What can hang from each mark:
Q531: Q34 Q738
Q18: Q544
Q544: Q18 Q34
Q738: Q50 Q531
Q243: Q50
Q34: Q531 Q544 Q583
Q583: Q34 Q738
Q50: Q243 Q556 Q738
Q556: Q50

Every row comes from one small tree of marks. Brackets hold a mark, then the marks that hang from it, in the order of their numbers. Every link used is in the known rows. Which tree was each row made from?
Known rows:
[Q738 Q50 Q531]: [ 0.75 -2.21  1.83 -0.82  2.02  0.60  0.38 -0.71 -1.59  2.26  3.17  1.34
  0.33 -2.08  1.48  0.81  0.11 -1.76 -0.52 -0.37 -1.01  0.81 -1.40  0.88
 -0.38  1.40 -3.09]
[Q18 Q544]: [ 1.43  0.84 -0.48 -1.05 -1.11  4.18 -0.59  0.16 -0.19  3.09 -1.45  0.48
  2.49  0.16  0.11  2.84 -0.27 -1.05  1.52 -1.37 -2.79 -0.46 -0.25  1.62
 -1.06  1.00 -2.45]
[Q243 [Q50 Q556 [Q738 Q531]]]: [-0.22  0.07  0.41  0.38  3.42  0.23  0.18 -0.01 -0.79  2.89 -1.22  0.19
  0.95  1.08  0.63  2.40  3.92  2.90 -0.34 -1.65  2.92 -0.40 -2.07  0.27
 -1.42  2.46 -1.03]
[Q583 [Q34 Q531 Q544] Q738]: [-1.64  0.19  2.22  0.46 -1.57  1.76 -1.42  1.05  1.40  0.94  6.00 -0.43
  0.86 -2.72  3.39 -2.96  0.50  0.89  0.33  1.56 -5.36  1.56  0.68 -0.04
 -3.33  0.77  1.33]
[Q556 [Q50 [Q738 [Q531 [Q34 Q583]]]]]: [-1.19  2.03 -0.26 -0.77  0.08  1.04 -0.47  0.33  0.01  3.24  1.78 -0.50
  0.67  0.03 -0.30  1.72  4.35  2.28 -0.64 -0.05  1.35  1.12 -1.83  0.70
 -0.87  1.04  0.10]
[Q544 Q18 [Q34 [Q583 [Q738 Q50 Q531]]]]: [-1.22 -0.18  3.03  0.24 -2.33  3.62 -0.70  2.68 -1.98  0.51  4.97 -1.33
  1.31 -1.32 -0.01  0.78  0.46 -2.11  0.95 -0.57 -2.05  2.53  0.86  0.13
  0.52  0.89 -3.34]
[Q738 [Q50 Q243 Q556] [Q531 Q34]]: [ 1.42 -0.23 -1.29 -0.97  3.31 -1.55  0.77  0.00 -1.47  0.89  2.81  1.89
  0.66 -0.60  2.17  1.72  1.99  0.00 -1.31 -1.00  0.35  0.22 -2.70  2.14
  0.01  2.44 -0.32]
[Q50 Q243 Q738]: [ 0.82  2.33 -2.36 -1.19  1.55  0.60 -2.14  1.00  0.81  3.83 -0.65 -0.80
  1.57  1.67  0.79  2.79  4.70  2.67  1.21 -1.70  1.71 -0.98 -1.29  2.30
 -1.91  0.52 -2.14]
[Q50 Q243 Q556 Q738]: [ 1.29  1.57 -3.01 -1.50  3.10 -0.69 -2.33  1.35  0.81  3.46 -1.21 -0.82
  1.60  2.35  0.31  3.66  5.56  4.26  0.71 -1.33  2.45 -1.45 -2.30  2.50
 -1.91  1.47 -1.06]
[Q556 [Q50 Q243 [Q738 [Q531 [Q34 Q583]]]]]: [-0.71  2.59 -1.97 -1.23  1.05 -0.05 -1.25  0.72  0.23  3.77  1.05 -0.42
  1.64  0.73  0.34  2.60  5.10  2.76 -0.69 -0.66  2.28  0.61 -1.80  1.64
 -0.96  0.93 -0.11]
[Q34 [Q531 [Q738 Q50]] Q583]: [-1.80 -1.06  1.97 -2.04 -1.14  3.16  0.47  0.71  0.72  1.18  3.47  1.93
  0.83  0.31  1.01 -3.42  1.00  0.04 -0.70  2.15 -1.91  1.19 -1.46  1.35
 -1.63  0.82 -0.65]
[Q738 [Q50 Q243] [Q531 [Q34 [Q544 Q18]]]]: [ 1.41  0.08 -0.71 -0.92  0.80  0.25  0.47  1.65 -1.56  1.57  3.79  1.59
  0.07 -1.18  2.55  0.43  0.44 -2.45 -1.47 -1.35 -1.00  1.64 -1.17  1.46
  1.59  1.65 -1.94]
[Q531 [Q34 Q544]]: [ 0.08  1.87 -1.24 -0.75 -1.59  3.50  0.05  1.80  0.78  1.05  1.74 -0.08
  0.62  0.89  1.34  0.50  0.52  0.53 -0.62 -0.78 -2.63 -0.18 -0.92  1.01
 -0.57  1.19  0.08]
[Q544 Q18]: [ 0.40 -0.05 -0.22 -0.16 -0.91  3.79 -0.88  2.62  0.16  3.78  0.76 -1.54
  1.60  0.85 -0.33  3.10  0.02 -0.87  1.81 -1.16 -0.89  0.33  0.14  1.00
 -0.18  0.06 -3.92]
[Q544 Q18 [Q34 Q531]]: [-0.35  0.55  1.19  0.29 -3.34  5.00 -1.17  3.41 -2.36  2.41  1.42 -1.77
  1.66  0.20  1.80  1.10  1.39 -0.30  0.69 -0.25 -1.33  1.94  1.04 -0.62
  0.17  1.10 -1.61]
[Q544 Q18 [Q34 [Q531 [Q738 [Q50 Q243]]] Q583]]: [-1.19  0.44  1.21 -0.84 -2.86  3.98 -0.82  3.22 -1.70  1.03  2.87 -0.23
  1.48  0.67  1.31 -0.87  1.51 -1.38  0.06  0.88 -0.73  2.32  0.46  0.74
  0.33  1.02 -1.77]
[Q243 [Q50 Q738]]: [-0.82  0.90 -0.02  0.34  2.40  1.89 -0.47 -0.11 -0.03  3.28 -1.65 -0.30
  1.41  1.54  0.63  2.03  3.14  2.72  0.66 -1.47  2.62 -1.01 -0.91  0.86
 -1.78  1.39 -2.15]
[Q556 [Q50 Q243 [Q738 [Q531 Q34]]]]: [-0.05  2.62 -2.48 -0.64  1.50 -0.65 -1.52  0.21 -0.17  4.19  0.50 -0.53
  1.39  0.68  1.17  3.20  5.00  2.79 -0.46 -0.86  2.60  0.20 -2.08  1.51
 -1.02  1.46  0.09]
[Q738 [Q50 Q243 Q556] Q531]: [ 1.51 -2.11 -0.43 -1.39  4.02 -1.47 -0.49  0.01 -1.43  2.49  1.98  1.36
  1.19 -0.88  1.74  2.44  1.55 -0.03 -0.94 -0.56  0.42 -0.02 -2.26  1.99
 -0.33  2.15 -2.57]
[Q243 [Q50 [Q738 [Q531 [Q34 Q544 Q583]]]]]: [-1.00  1.78  0.99  0.11  0.70  2.27  0.81  0.96 -0.43  1.75  0.60  0.66
  0.52  0.55  0.75 -0.16  3.03  1.43 -1.17 -1.76  1.34  0.88 -1.17 -0.08
 -0.47  1.63 -0.68]
[Q531 [Q34 Q544] Q738]: [-0.32  2.13 -0.92 -0.24 -2.50  2.88  0.52  1.29  1.23  0.27  2.34  0.90
 -0.40  1.89  1.18 -1.19  0.50 -0.34 -0.73  0.17 -2.82 -0.42 -2.28  1.38
 -1.42  2.14  1.75]
[Q556 [Q50 Q243 [Q738 Q531]]]: [ 0.00  1.49 -2.02 -0.93  1.99 -0.58 -2.22  0.23 -0.06  5.23  0.01 -0.76
  1.60  0.55  0.88  3.77  4.54  2.78 -0.33 -0.58  2.57  0.05 -1.59  1.39
 -1.37  1.23 -1.36]
[Q583 Q34 Q738]: [-1.37  0.56  1.39  1.26  0.31  1.11 -1.28 -0.77  1.55  0.72  5.03 -1.45
  1.39 -2.52  1.37  0.14  0.87  0.90  2.30  0.28 -3.72 -0.02  0.09  1.31
 -4.34  0.23  0.29]

Write each row's tree:
[-0.83  1.28  0.35  0.18  2.40  0.86  1.01  0.38 -0.57  1.52 -0.13  0.61
  0.93  1.15  0.05  1.19  4.41  2.97 -0.69 -1.47  2.63  0.22 -2.24  0.53
 -1.12  2.24  0.23]
[Q243 [Q50 Q556 [Q738 [Q531 [Q34 Q583]]]]]
[ 0.35 -1.16 -1.51 -1.28  2.80 -0.35 -0.81 -0.52  0.70  1.80  1.12  1.19
  0.90  1.86  0.97  1.31  1.20  0.25  0.13  0.81  0.36 -1.52 -2.76  3.19
 -2.07  2.20 -1.27]
[Q531 [Q738 [Q50 Q243 Q556]]]
[-0.28  1.32 -0.14  0.64  2.82  0.10  0.71  0.08 -0.92  1.91 -0.57  0.30
  0.67  1.14  0.91  1.85  4.24  3.04 -0.55 -1.80  2.80 -0.31 -2.30  0.37
 -1.31  2.68  0.40]
[Q243 [Q50 Q556 [Q738 [Q531 Q34]]]]
[-2.10 -1.38  2.74 -2.29 -1.69  3.34 -0.77  2.50  1.18  0.94  5.42  1.27
  1.05 -0.62  1.89 -4.22 -0.04  0.21 -1.73  1.74 -4.62  2.30  0.50  0.18
 -0.12  0.56 -1.59]
[Q34 Q531 Q544 [Q583 [Q738 Q50]]]
[-0.49  1.13  1.28  1.17 -1.37  1.21  0.43  0.14 -0.32  0.79  4.72 -0.12
  0.96 -0.97  1.44  0.05  1.14  0.24  0.85 -1.67 -3.58  0.81 -1.53  0.37
 -1.82  1.56  0.38]
[Q583 [Q738 [Q531 Q34]]]
[-0.30 -0.04  0.04 -0.74 -0.11  1.66 -1.15  0.86 -1.83  0.85  1.46  0.32
  1.27  0.90  2.96 -0.11  2.44  1.25 -0.70  1.11 -0.50  0.10 -1.26  0.97
 -1.69  2.66  0.47]
[Q544 [Q34 [Q531 [Q738 [Q50 Q243 Q556]]]]]
[ 1.63  2.65 -2.40 -0.60  2.09 -1.35 -0.66  1.21 -0.58  2.30  0.54  0.11
  0.76  1.20  0.97  2.64  6.15  3.12 -0.12 -2.05  2.01 -0.12 -3.30  1.83
 -1.18  2.10  1.10]
[Q50 Q243 Q556 [Q738 [Q531 Q34]]]
[ 0.28  1.97 -1.11 -0.32 -2.37  4.01  0.13  3.10  0.57  1.42  1.81 -0.39
  0.56  0.99  0.69  0.91  0.15 -0.63 -0.06 -1.15 -2.36  0.62 -0.31  0.80
  0.58  0.80 -0.81]
[Q531 [Q34 [Q544 Q18]]]
[-1.24  0.81  0.35 -1.10 -1.37  2.81  0.30  2.95  1.17 -0.46  4.79  0.21
  0.73  0.52  0.12 -0.69  0.47 -0.42 -0.47 -0.20 -2.93  1.29 -0.49  1.32
  0.99  0.92 -0.78]
[Q531 [Q34 [Q544 Q18] [Q583 [Q738 [Q50 Q556]]]]]
[ 0.52  1.59  0.58 -1.41 -2.62  5.43 -0.65  0.96 -1.34  1.48 -0.60 -0.19
  2.81 -0.36 -0.34  2.12  0.33 -1.13  1.06 -1.01 -2.87  0.37  0.58  1.10
 -0.85  1.01 -2.09]
[Q18 [Q544 [Q34 Q583]]]
[ 0.02  0.32  1.23 -1.87 -1.95  4.16 -0.18  0.56 -1.72  0.46  0.49  1.47
  2.05 -0.24  1.15 -0.23  0.84 -1.04 -0.19  0.71 -2.62  0.95 -0.53  0.99
 -0.66  2.36 -0.17]
[Q18 [Q544 [Q34 [Q531 [Q738 [Q50 Q556]]] Q583]]]
[-0.48  0.72  0.85  0.74  2.17  1.35  0.17 -0.16 -0.99  3.20 -0.71  0.12
  0.94  0.54  0.97  1.59  3.28  1.86 -0.03 -1.90  2.28  0.09 -1.33  0.04
 -1.53  1.79 -1.98]
[Q243 [Q50 [Q738 Q531]]]
[ 0.19  2.59  1.12 -0.38 -2.10  2.58  0.32  2.83 -0.39  1.64  3.00 -0.23
 -0.41 -0.54 -0.03 -0.26  3.76 -0.07 -0.32 -1.70 -0.77  2.59 -1.47  0.03
  0.35  0.80 -0.66]
[Q50 [Q738 [Q531 [Q34 [Q544 Q18] Q583]]]]
[ 0.94  0.31  0.39 -0.46  1.64  0.02 -0.51  1.04 -0.53  2.77  0.81 -0.44
  0.17  0.06 -0.04  2.25  4.89  2.51 -0.05 -1.04  0.89  0.29 -2.86  0.38
 -1.54  2.03 -0.33]
[Q50 Q556 [Q738 Q531]]
[-1.26  0.70  2.57  0.55 -3.40  4.40 -0.74  3.22 -1.69  0.82  4.19 -1.97
  1.75 -0.75 -0.44  1.14  0.87 -1.53  1.27 -0.99 -2.52  2.41  0.83 -0.31
  0.06  0.64 -2.79]
[Q544 Q18 [Q34 [Q583 [Q738 Q531]]]]
[-1.95 -0.51  2.57 -0.40 -2.41  3.79 -0.82  3.37 -1.57  0.35  4.37 -1.07
  1.75 -0.25  1.01 -0.53  1.50 -0.04  0.30  0.70 -1.84  2.53  0.85 -0.18
  0.58  1.23 -1.56]
[Q544 Q18 [Q34 Q531 [Q583 [Q738 [Q50 Q556]]]]]
[-1.31  1.20  0.59 -1.02 -2.19  3.40  0.38  2.80  1.12 -0.14  5.13  0.13
  0.63  0.29  0.29 -1.27  0.06 -1.12 -0.22 -0.51 -3.43  1.54  0.02  1.11
  1.06  0.52 -1.26]
[Q531 [Q34 [Q544 Q18] [Q583 [Q738 Q50]]]]
[-1.38  0.32  2.25  1.01 -2.33  2.23 -1.55  2.28  1.12  1.27  6.14 -0.91
  0.82 -2.67  2.97 -2.57  0.24 -0.23  0.94  1.15 -5.05  2.33  1.09 -0.34
 -2.15  0.46  0.53]
[Q583 [Q34 Q531 [Q544 Q18]] Q738]
[-1.58 -0.06  1.45 -1.24 -0.59  2.29 -1.29  1.43 -1.03  0.15  3.53 -0.31
  2.23  0.13  2.06 -0.79  2.46  1.78 -0.47  0.90 -1.60  0.84 -0.05  0.89
 -1.24  1.52 -0.40]
[Q544 [Q34 Q531 [Q583 [Q738 [Q50 Q243 Q556]]]]]
[ 0.24  1.10 -2.45 -0.79  1.73 -0.53  0.47 -0.53  0.62 -0.14  2.10  1.63
  0.49  2.14  1.51  0.39  1.94  0.47 -0.27  0.28  0.16 -1.24 -3.34  3.24
 -1.59  2.74  1.51]
[Q531 Q34 [Q738 [Q50 Q243 Q556]]]
[-1.80  0.30  1.66 -0.99 -1.33  2.93 -1.25  1.36 -1.25  0.31  3.77 -0.14
  2.23 -0.36  2.20 -1.29  2.02  1.02 -0.30  0.56 -2.04  1.24  0.60  0.70
 -1.18  1.21 -0.94]
[Q544 [Q34 Q531 [Q583 [Q738 [Q50 Q243]]]]]
[-1.06 -1.39  0.79 -3.24 -0.55  2.26 -0.66  2.81  1.30  1.13  2.89  2.31
  0.76  1.29  1.77 -3.55  0.87  0.28 -2.48  2.59 -2.26  1.29 -1.24  1.43
 -0.58  1.41 -0.46]
[Q34 [Q531 [Q738 [Q50 Q243 Q556]]] Q544 Q583]
[-0.61 -1.13  1.22 -0.88 -0.23  2.01 -0.05 -0.17 -0.03  2.00  2.29  1.59
  0.59  0.43  2.55 -2.11  0.86  0.03 -0.43  1.67 -1.55  0.44 -1.65  0.93
 -1.83  1.71 -0.26]
[Q34 [Q531 [Q738 Q50]]]
[-0.84 -0.76  1.30 -0.01  1.12  0.64 -0.34 -0.72  0.57  0.84  3.77  0.79
  0.38 -1.95  2.53 -1.82  1.65  0.73  0.19  2.69 -1.64  0.57 -1.27  1.49
 -3.70  1.49  1.84]
[Q583 [Q34 [Q531 [Q738 [Q50 Q556]]]]]
[ 0.00 -0.16 -0.10  0.12  2.16 -1.78  0.00 -0.42 -0.50  0.33  4.96  1.09
  1.03 -0.72  2.19  0.60  1.71  0.55  0.07 -1.29 -1.79  0.26 -2.25  1.65
 -1.05  2.36 -0.09]
[Q583 [Q738 [Q50 Q243 Q556] [Q531 Q34]]]
[-1.47 -1.75  1.83 -2.97 -1.17  3.10 -0.17  2.69  1.08  0.89  3.52  2.14
  0.20  0.61  1.38 -4.14  0.42  0.03 -2.66  2.85 -2.95  1.66 -1.14  0.80
 -0.50  1.46 -0.31]
[Q34 [Q531 [Q738 [Q50 Q556]]] Q544 Q583]
[ 1.62 -0.54 -1.19 -1.05  1.97 -0.93  0.38  1.98 -1.36  1.16  3.35  1.56
  0.27 -0.55  2.07  1.31  1.09 -1.27 -1.71 -0.90 -0.35  1.13 -1.82  1.49
  1.70  2.47 -1.25]
[Q738 [Q50 Q243 Q556] [Q531 [Q34 [Q544 Q18]]]]
[-1.39  0.58  1.85 -1.18 -2.73  5.08 -0.75  2.03 -1.34  0.98  1.90 -0.74
  1.84 -0.12  1.15 -0.52  2.06  1.21 -0.47  0.75 -1.82  1.27  0.43  0.12
 -1.49  0.75 -0.77]
[Q544 [Q34 Q531 Q583]]
